What can hang from each mark
beto: mamil
mamil: balod beto bidupez bodubog filil kezen pigiv
taku: beto
bidupez: mamil segi
balod: mamil
segi: bidupez

Each row was made from one small tree. Brackets hold a mark, then the marks that hang from it, in alphabetical order. Every link used is in the known rows. Write each row's tree.
Known rows
[balod mamil]: [-0.59  0.17 -1.10 -6.10 -0.79 -3.63 -3.86 -1.09  1.16  2.13 -2.25 -2.57
 -2.27 -1.17  5.03  3.13  0.61  3.24]
[beto mamil]: [-0.69 -1.80 -3.01 -7.71 -0.72 -2.94 -0.89 -1.53  1.11  1.81 -1.22 -2.05
 -0.39  0.15  5.88  2.81 -0.68  2.18]
[bidupez [mamil beto bodubog filil kezen pigiv] segi]: [-0.15 -2.16  1.18  1.93 -1.67  0.88 -1.84 -1.14 -3.21 -1.31 -1.69  0.64
  1.93  0.78  0.59 -2.39  0.75 -0.78]
[mamil balod filil kezen pigiv]: [ 1.12 -0.32 -0.54 -3.66  0.34  1.16 -0.08 -1.62 -1.50 -3.49 -1.17 -0.34
 -0.83  4.90 -1.96  0.58  0.19  3.14]
[segi [bidupez [mamil pigiv]]]: [-0.04 -1.42 -1.94 -3.74 -0.11 -1.60 -2.92  2.00  0.11  2.80 -2.94 -2.11
 -1.87 -1.82  4.75  2.38 -0.35  2.44]
[beto [mamil bidupez bodubog filil kezen]]: [ 0.26 -1.08 -1.89 -2.82  0.26  0.47  0.06 -2.46 -1.74 -2.50 -2.28 -0.37
  0.65  0.46  1.30 -3.29  1.30  1.93]
[beto [mamil balod]]: [-2.65 -1.60 -2.39 -7.35  0.59 -2.42 -1.79  0.12  3.68  2.25 -1.34 -1.93
 -0.41  1.73  5.35  2.61 -0.81  3.67]
[taku [beto [mamil bodubog kezen pigiv]]]: [-1.53 -0.87  0.89 -4.15  0.72 -2.30 -4.90 -2.22 -3.86 -3.05  0.73 -1.12
  2.70  0.64  3.21 -0.11  1.62  2.43]
[beto [mamil bidupez kezen]]: [-0.33 -2.01 -1.97 -6.17 -0.53 -0.13 -0.14 -2.04  1.98 -0.98 -0.34 -2.40
 -0.72 -0.28  4.24 -1.19 -0.12  1.79]
[segi [bidupez [mamil beto bodubog filil kezen pigiv]]]: [ 0.60 -0.37  0.77 -0.25 -1.44  1.70 -3.60  1.67 -2.46 -2.02 -2.29 -0.85
  0.90  0.22  0.81 -1.22 -1.03 -0.81]
[balod [mamil beto [bidupez segi] bodubog filil kezen]]: [-1.62  0.67  1.84  1.76 -1.54  0.32 -1.95 -2.56  0.60 -1.27 -4.17 -1.66
 -0.26 -1.90  1.51 -3.68  2.03  1.43]
[segi [bidupez [mamil filil]]]: [ 0.93 -0.93 -3.09 -4.41 -0.87 -0.96 -1.41  0.40  0.38  2.52 -6.71 -2.34
 -2.54 -1.02  4.47  2.54 -0.07  0.85]
[balod [mamil bidupez bodubog kezen pigiv]]: [-0.19  0.17  0.97 -0.58  0.97 -1.04 -4.81 -0.68 -2.41 -1.78 -0.02 -0.95
 -0.49 -1.86  0.66 -2.64  2.44  4.95]
[taku [beto [mamil bodubog]]]: [-3.21 -0.24 -0.54 -5.24  1.40 -3.92 -5.10 -3.57 -0.69  1.05 -2.59 -2.18
  0.50 -1.10  6.40  1.67  0.93  2.66]
[beto [mamil balod bidupez bodubog kezen]]: [-2.85 -1.70 -0.59 -2.94  1.44 -0.31 -3.51 -0.43  2.07 -0.19 -1.13 -1.00
  0.25  0.73  3.38 -3.24  0.25  4.08]
[balod [mamil beto [bidupez segi] filil kezen]]: [-0.93  0.41  0.95 -1.12 -2.33  1.15  0.50 -2.45  3.04 -1.27 -3.53 -2.99
 -1.17 -1.34  1.65 -1.99  1.62  0.75]
[mamil beto]: [-1.68  0.97 -0.04 -5.04 -0.93 -0.63 -1.79 -3.82  3.23  1.92 -0.91 -3.23
 -3.73  0.90  3.96  2.76 -3.44  0.79]
[segi [bidupez [mamil balod]]]: [-2.04 -1.41 -1.80 -4.75  0.43 -1.61 -4.51  2.57  4.10  4.37 -5.24 -2.99
 -2.84 -0.92  6.60  2.40 -0.84  2.80]

Which tree is each row?
[-4.12 -2.21  1.50  2.02  0.93 -1.52 -4.46  0.93  1.87  3.92 -1.21 -0.26
  0.25 -0.14  2.89 -0.98 -0.26  2.93]  [bidupez [mamil balod beto bodubog pigiv] segi]
[-0.84 -0.72 -1.11 -0.44  0.08  1.65  1.87 -3.35  2.19 -0.59 -5.70 -1.93
 -2.78  1.70  1.04 -2.25  1.39  3.15]  [mamil balod [bidupez segi] filil kezen]
[-0.54 -0.32 -2.43 -0.55  0.24 -0.32  3.43 -4.78  1.17  1.93 -6.76 -2.11
 -4.14 -0.98  2.46 -0.47  1.77  3.04]  [mamil [bidupez segi] filil]
[ 0.49 -1.35 -1.50 -4.51 -1.10  0.81 -2.92  2.23  1.45  0.02 -5.82 -2.16
 -0.99  1.43  3.23  0.58 -0.14  0.88]  [segi [bidupez [mamil balod filil kezen]]]
[-2.91 -1.37  0.83  0.09  1.07 -1.30 -2.28 -3.05 -1.85 -1.69 -1.99 -1.56
  1.97 -2.06  3.76 -3.37  3.73  3.41]  [taku [beto [mamil [bidupez segi] bodubog kezen pigiv]]]
[-0.09 -1.93 -2.23 -7.09 -0.74 -0.07  0.02 -0.35  0.69 -2.21 -1.82 -0.98
  1.40  3.93  2.03  0.87  0.04  1.45]  [beto [mamil balod filil kezen]]
[-1.18 -1.72 -2.45  1.10  1.44 -1.40  2.51 -1.86 -2.05  0.49 -3.76  0.65
  1.51 -1.39  1.16 -2.27  3.47  4.64]  [beto [mamil [bidupez segi] bodubog filil pigiv]]
[-2.39  0.19  0.78  0.05 -0.63  2.97  1.82 -3.24  4.94 -1.02 -4.28 -2.72
 -2.75  2.00  0.66 -2.67 -0.45  1.28]  [mamil balod beto [bidupez segi] filil kezen]
[-0.11  0.24  0.69  0.75 -1.05  3.03  3.30 -3.98  0.84 -2.45 -1.83 -1.88
 -1.61  1.06 -1.28 -2.54  0.37  0.80]  [mamil beto [bidupez segi] filil kezen pigiv]
[ 0.24  1.40  2.12 -1.48 -0.91  0.08 -3.91 -0.87 -3.17 -3.78  0.54 -0.15
  1.82  1.25 -1.40 -0.68  0.40  1.38]  [balod [mamil beto bodubog filil kezen pigiv]]
[-0.63  1.57  2.22  0.17  0.53  1.41 -2.55 -1.36 -1.09 -3.72  0.46 -0.88
  0.25 -0.16 -2.46 -3.20  1.45  2.32]  [balod [mamil beto bidupez bodubog filil kezen pigiv]]
[-1.68 -1.43 -1.40 -3.38  1.24 -1.09 -4.07  3.52  2.46  3.38 -3.25 -2.18
 -1.74 -0.55  4.01  2.21 -0.20  4.09]  [segi [bidupez [mamil balod pigiv]]]
[-0.99 -2.22  0.70 -0.52 -1.21  1.81 -0.55  0.34  1.51 -0.77 -1.25 -0.70
  1.14  2.97  0.32 -1.05  0.20 -0.16]  [bidupez [mamil balod beto filil kezen pigiv] segi]
[-1.15 -1.19  0.01 -3.90  0.29 -0.64 -2.62 -0.46  1.82  1.86  1.48 -1.85
 -1.26  0.24  2.43  1.96 -2.03  0.68]  [bidupez [mamil beto pigiv]]
[-2.78  0.43  1.64  2.90  0.19  2.02 -0.68 -3.17  2.60 -0.79 -4.55 -1.27
 -1.86  1.25  0.62 -4.28 -0.13  2.08]  [mamil balod beto [bidupez segi] bodubog filil kezen]
[-2.41  0.35  0.60  0.17  1.25  0.40 -4.28  2.84  1.26  1.59 -3.38 -0.88
  0.04  0.50  0.62  0.08 -0.99  2.32]  [segi [bidupez [mamil balod beto bodubog filil pigiv]]]
[-3.08 -3.12 -0.97  0.55  0.56 -3.08 -5.34  0.13  0.82  5.27 -5.23 -0.24
 -0.96 -0.87  5.97 -0.69  0.99  3.75]  [bidupez [mamil balod bodubog] segi]
[-2.94  1.99  1.78 -0.13  2.01 -1.19 -4.33 -0.85  1.62  1.01  0.97 -1.81
 -1.83 -2.56  0.76 -1.26  0.71  4.59]  [balod [mamil beto bidupez bodubog pigiv]]
[ 1.42 -0.77 -2.79 -3.49 -0.01 -0.61 -0.65  1.62 -1.25  1.06 -4.50 -1.72
 -1.23 -0.60  2.23  2.30  0.62  1.85]  [segi [bidupez [mamil filil pigiv]]]
[-1.06  1.07  1.90 -0.58  0.59  1.82 -2.67 -1.42 -1.38 -3.43  0.12 -0.03
  0.11  4.58 -2.64 -1.17 -1.58  1.96]  [mamil balod beto bodubog filil kezen pigiv]
[-1.90  0.20  1.32  0.87  0.37  3.23  2.45 -2.21  3.34 -2.02 -2.09 -1.62
 -1.44  2.61 -1.89 -2.83  0.33  2.40]  [mamil balod beto [bidupez segi] filil kezen pigiv]
[-0.94  2.15  0.21 -2.43  1.40  0.42  0.24 -1.30  2.48 -0.83 -0.10 -2.57
 -1.93 -0.78 -1.70  0.27  1.23  3.06]  [balod [mamil beto bidupez filil pigiv]]
[ 0.39  0.00  0.12 -1.14  0.85  0.45 -2.57 -1.41 -3.70 -3.34 -1.79  0.91
  0.12  4.43 -2.37 -1.07  0.45  3.66]  [mamil balod bodubog filil kezen pigiv]
[ 0.86 -1.27 -1.40 -1.78  1.24  0.85  0.63 -1.63 -3.65 -4.07 -0.47  0.43
  2.02  0.96 -1.20 -3.17  2.07  2.98]  [beto [mamil bidupez bodubog filil kezen pigiv]]
